Each row comes from the steps of one walk. Every step used is in the known rows, and no mark comes twice. Write the walk behind each row, first mark first.
Known rows
P, Z, B, G: [  3  10  -3  23  34  32 -13  -6 -12  30  -2  37 -17  28  30  15 -29  -5
  22 -24   6 -12 -12  20 -13   9  14  15  -1  -5]
F, D, K: [-31  -2   1   9  13  23  -7 -19 -31  37  15  37 -30  21  15  -8 -17 -21
  42  -4  26 -20  -7   8   0  -8   9   4  -3  -3]
M, F, D, K: [-27  -2  -2   6  13  23 -10 -13 -25  37  17  28 -38  15   8 -10 -25 -20
  47   0  15 -26   0   7  -4  -6   3  -2  -9   0]
D, K, F, M: [-41 -13  -4  -1  30  23  -9 -20 -40  38  20  25 -17   0  12   2 -17 -14
  53  -2  20 -15   6  16   2   6 -11  -6  -6   2]
M, D, K: [-20   2  -7  17  13  27  -8 -16 -25  33  19  38 -31  31  17   1 -16 -20
  41 -13  24 -21   0  20  -9  -5  12   2  -8   2]
Z, X, S, K, F, M, D: [-26 -10   2   0  30  35 -13 -17 -14  33  23  23 -38  15  26  -1 -17  -9
  52 -15   9  -4  22  17  20  -2  -9  14 -22 -12]
K, D: [-28  -4  -9  11  27  30 -20 -10 -22  37  12  37 -11  24  19   9  -9 -12
  37  -7   7 -16  -4  23  -4 -12  10   7  -2  -1]
B, G, X, S, K, D, F, M: [-40  -6   6  -6  34  60 -17 -16 -16  41  37  21 -51  13  21  -5 -27 -21
  48 -20   2  -6  10  10  -5 -13  24   2  -2 -14]
Z, B: [ -7   3  -7  11  36   8 -10  -9 -19  33   2  34  -2  22  21  11 -17 -12
  28 -10   8 -16  -3  20   0  -5   5  -1  -5  -7]
K, S: [-22   4  -8  13  20  20 -15 -16 -28  44  14  37  -1  20  11   5  -8 -13
  42 -18  11  -4   8  15  -2 -15  -2   2 -11  -5]
X, G: [ -4   1   3   9  28  25 -22 -14 -30  46   9  39 -15  24  20   5 -10  -8
  25 -15  14 -20   2  22 -22  -3   4  -5 -12  -6]
K, F: [-25  -5  -9  10  32  11 -14 -12 -27  39   1  22  -4   5  10   5 -12 -10
  40  -2   7 -24   2  28  -5   6 -10   5  -5   0]
F, D, K, S, B, G, X: [-32   7   5  22  36  49 -13  -2 -22  28  21  26 -42  16  24  -9 -36 -29
  33 -19  18   0  -1   1  -8 -16  36   4   3  -4]
X, S: [-13   8   1   6  11  27 -16 -19 -18  49  15  32  -9  22  19  -1 -14  -9
  34 -19   8 -12   4  22  -2 -10   3   2 -14 -13]
D, K: [-25  -4  -3  14  15  23  -8 -19 -32  37  16  37 -15  20  13  -4 -10 -16
  41 -10  22 -23  -3  17 -13  -5   7  -2  -7   2]
K, D, F: [-34 -10  -9   7  26  29 -11 -15 -13  41  16  29 -22  13   4   9 -18 -25
  36  -6   3 -29   5  27  -8 -14   8   4  -1   0]
Q, D, F, M, K, S: [-26 -17 -11   6  16  37  -9 -21 -15  42  39  27 -37   2   6   1 -23 -26
  49 -14  11  -3  16  22  12 -12   4   0  -9   3]
D, K, S, B, G: [-32  10  -1  22  25  48 -14 -13 -18  32  14  35 -12  23  22   4 -33 -19
  32 -26  15  -7   6  14 -11  -7  24  -1  -1  -9]
D, F, M, K, S, B, G: [-27  -3  -8  14  27  55 -12 -13  -8  33  27  20 -24   8  25  10 -38 -29
  33 -18   6  -5  15  21  -2  -3  14  -3  -1 -10]
G, X, S, K, D: [-27   0   5   7  28  50 -25 -12 -18  36  24  27 -30  27  18 -13  -8 -10
  54 -23   2  -8   2  19  -1 -21  30   7  -9 -13]
B, G, X, S, K, F, D: [-27   8  10   4  32  38 -22 -12 -20  36   9  15 -47  12  19 -17 -26 -11
  50 -17   6 -11  -1  11   3   0  21  16  -1 -20]
Q, D, F, M, K, S, B, G, X: [-28 -12  -5  16  41  60 -10  -1  -6  31  41  17 -54  -1  25  -2 -43 -34
  28 -16   7   0  10  17  -6 -11  32   2   3   6]
Q, Z, P: [  3  -2 -17  18  28  17  -7  -6 -27  32   2  53  -8  20  21  14  -5 -15
  21 -10  14  -4  -6  26 -12   0  -5  19 -20  18]
Q, Z, B: [ -3   3 -13  14  31  16 -11   0 -22  32  -5  36  -7  11  16   9 -18 -12
  24 -14  14 -16  -8  22  -2   7   4   8 -12   3]
B, G, X, S, K, F, M: [-32  -1   6  -3  39  45 -21 -13 -29  39  23  15 -34   5  26  -9 -22  -7
  52 -17   6  -2   7  12  -2   5   8   3  -7 -15]
D, F, M, K, S, B, G, X: [-23  -9  -5  18  40  56 -11  -1 -13  30  35  12 -42   1  26   0 -36 -35
  33 -15   6  -1  12  16 -10 -10  25  -2  -1   0]
M, F, D, K, S, B, G, X: [-29   6   2  19  37  50 -16   4 -16  28  24  18 -48  10  19 -10 -43 -28
  36 -15   8  -6   6   0 -13 -14  30  -1  -2  -1]

Which walk is each row?
[-48 -17  -5  -8  30  40 -10 -20 -23  41  30  28 -26  15  16   3 -16 -23
  49  -5   7 -20  10  17   2  -9   3  -2  -4  -7] -> S, K, D, F, M
[-31  -3 -10   0  31  29 -14 -12 -27  34  19  24 -27  21  27   5 -16 -14
  52  -5  13 -14  10  22   7   8  -7   4  -9  -8] -> S, K, F, M, D
[-32  -8  -8  12  27  58 -11 -13  -1  34  32  25 -36   7  23   8 -46 -28
  29 -20   7  -3  13  23   2  -3  22   2   2  -4] -> Q, D, F, M, K, S, B, G
[-19  11  12   4  42  33 -21 -10 -14  30   3  14 -46  12  17 -12 -33  -9
  50 -21   2  -7   0  10  12  -1  26  12   0 -24] -> Z, B, G, X, S, K, F, D
[ -7  11   5  13  26  41 -20  -8 -17  44  19  26 -34  19  27  -7 -21 -11
  27 -23   5  -3  -2  13 -18 -10  23   8  -6 -10] -> B, G, X, S
[-43 -16  -8  -6  30  33  -9 -16 -23  44  29  29 -24   9  15  12 -20 -26
  38   0   8 -17   9  17   1 -11  -3  -2  -2   0] -> K, D, F, M
[-20   6   5   4  11  36 -18 -24 -19  44  16  32 -10  31  22 -13  -8  -5
  49 -23   8 -16   4  22  -2  -7  10   4 -16 -22] -> X, S, K
[-47 -17  -4  -2  30  25  -7 -20 -33  38  25  29 -29  -1  11   1 -25 -13
  47  -3  22 -13   4  17   6   5  -3  -1  -3   8] -> Q, D, K, F, M
[-21   6   3  15  31  43 -12  -2 -10  38  22  21 -11  15  29  -5 -27 -22
  21 -15   7 -10   6  21  -4 -17  21  -2 -10  -6] -> G, X, S, B
[-30   2   8   1  29  29 -17 -13 -23  38  12  14 -39   8  13 -20 -19 -14
  56 -10   7 -14   2  13  12  -7  12  11  -7 -16] -> G, X, S, K, F, D
[-35  10  -5  15  27  56 -14 -12 -18  30  27  35 -28  27  33  12 -39 -23
  35 -25  19   3  12   9  -1  -5  21  -2  -2 -10] -> F, M, D, K, S, B, G
[-40 -12  -5  -5  35  24 -14 -17 -36  38  16  22 -10   7  22  -1 -10  -9
  55  -2  11 -15   6  18   4   9 -13   0  -8  -8] -> S, K, F, M
[-36  -3   0   3  27  18 -14 -15 -27  36   2  22 -22  14  15  -9 -15 -13
  52  -2  11 -24  -2  17  10   3  -1  11  -3 -14] -> S, K, F, D
[-18  -2 -10  24  21  40 -14  -9 -11  30  20  24  -1  15  21   3 -21 -24
  39 -16   9  -8  12  30   6 -12  12  -3 -11  -5] -> M, K, S, B
[-10   9  10  17  37  63 -27  -8  -6  26  15  29 -39  32  22  -5 -24  -3
  50 -39  -2  -3  -3  17  -1 -10  43  17  -6 -15] -> P, Z, B, G, X, S, K, D
[-15   9   9  10  26  48 -21 -13 -18  39  19  26 -33  27  29 -18 -14  -7
  42 -28   5  -8  -1  14 -17  -7  28   8  -9 -19] -> B, G, X, S, K
[-19  -2 -13  10  19  22  -3 -13 -10  41  18  28 -32  21  12   9 -21 -29
  28  -7   9 -32   9  28 -10  -6   2   5  -6   0] -> M, D, F
[-31   6  -2  19  40  58 -12   0 -23  27  35  27 -46  20  33   1 -37 -29
  34 -21  19   7   9   4  -9 -13  31  -2  -2   0] -> F, M, D, K, S, B, G, X
[-31  -7  -3  12  25  17 -11 -20 -32  34   6  24 -14   4   0  -3 -15 -12
  52  -8  16 -27   2  25  -6   4  -2   0  -6   2] -> D, K, F
[  1   2  -4  20  32  20  -8  -6 -15  31   1  35  -5  24  21  12 -20  -8
  29 -17   9 -16  -7  23  -1   1   4  10 -10   1] -> P, Z, B
[-35 -11  -9  -2  35  17 -11 -13 -36  42  15  23  -7   1  20   9 -15 -12
  42   4  12 -12   5  19   3   7 -19  -1  -6   0] -> K, F, M
[-20   0  -8   3  19  16 -14  -3 -18  42  11  25 -28  15  18  -2 -24 -18
  34   6   4 -24   0   9  -2  -5  -8   4  -8  -4] -> M, F, D
[-39   3  -3  12  19  38 -11  -9 -15  33  21  24 -19  13   8  -4 -38 -26
  45 -12  11 -13  17   8   8 -17  10  -9 -11  -4] -> M, F, D, K, S, B
[-40 -11  -5   4  26  37 -13 -19 -14  38  17  28 -24  20   5  -1 -12 -21
  48 -12   2 -32   6  27  -7 -12  14   5  -3  -8] -> S, K, D, F
[-10 -15 -11   9  18  31 -13 -13 -28  36  28  26 -20  11  31   2  -8 -18
  43   0  15 -10  -1  24   1   2  -5  -1  -9   0] -> F, M, K
[-23   7   0   2  36  49 -21  -9 -20  34  27  17 -52  18  32  -3 -27 -11
  50 -20   9   0  10  15   1   4  15   8  -7 -14] -> B, G, X, S, K, F, M, D
[-26  12  -5  20  30  43 -17  -8 -14  35   9  33  -3  24  30  11 -31 -17
  23 -23   7  -4   5  16 -10  -5  16   3  -1 -12] -> K, S, B, G
[-31   3  -7   8  15  34 -11 -21 -33  38  33  39 -29  25  13   4 -18 -20
  56 -20  25   3  15   7   7 -14   4  -4 -14  -2] -> F, M, D, K, S
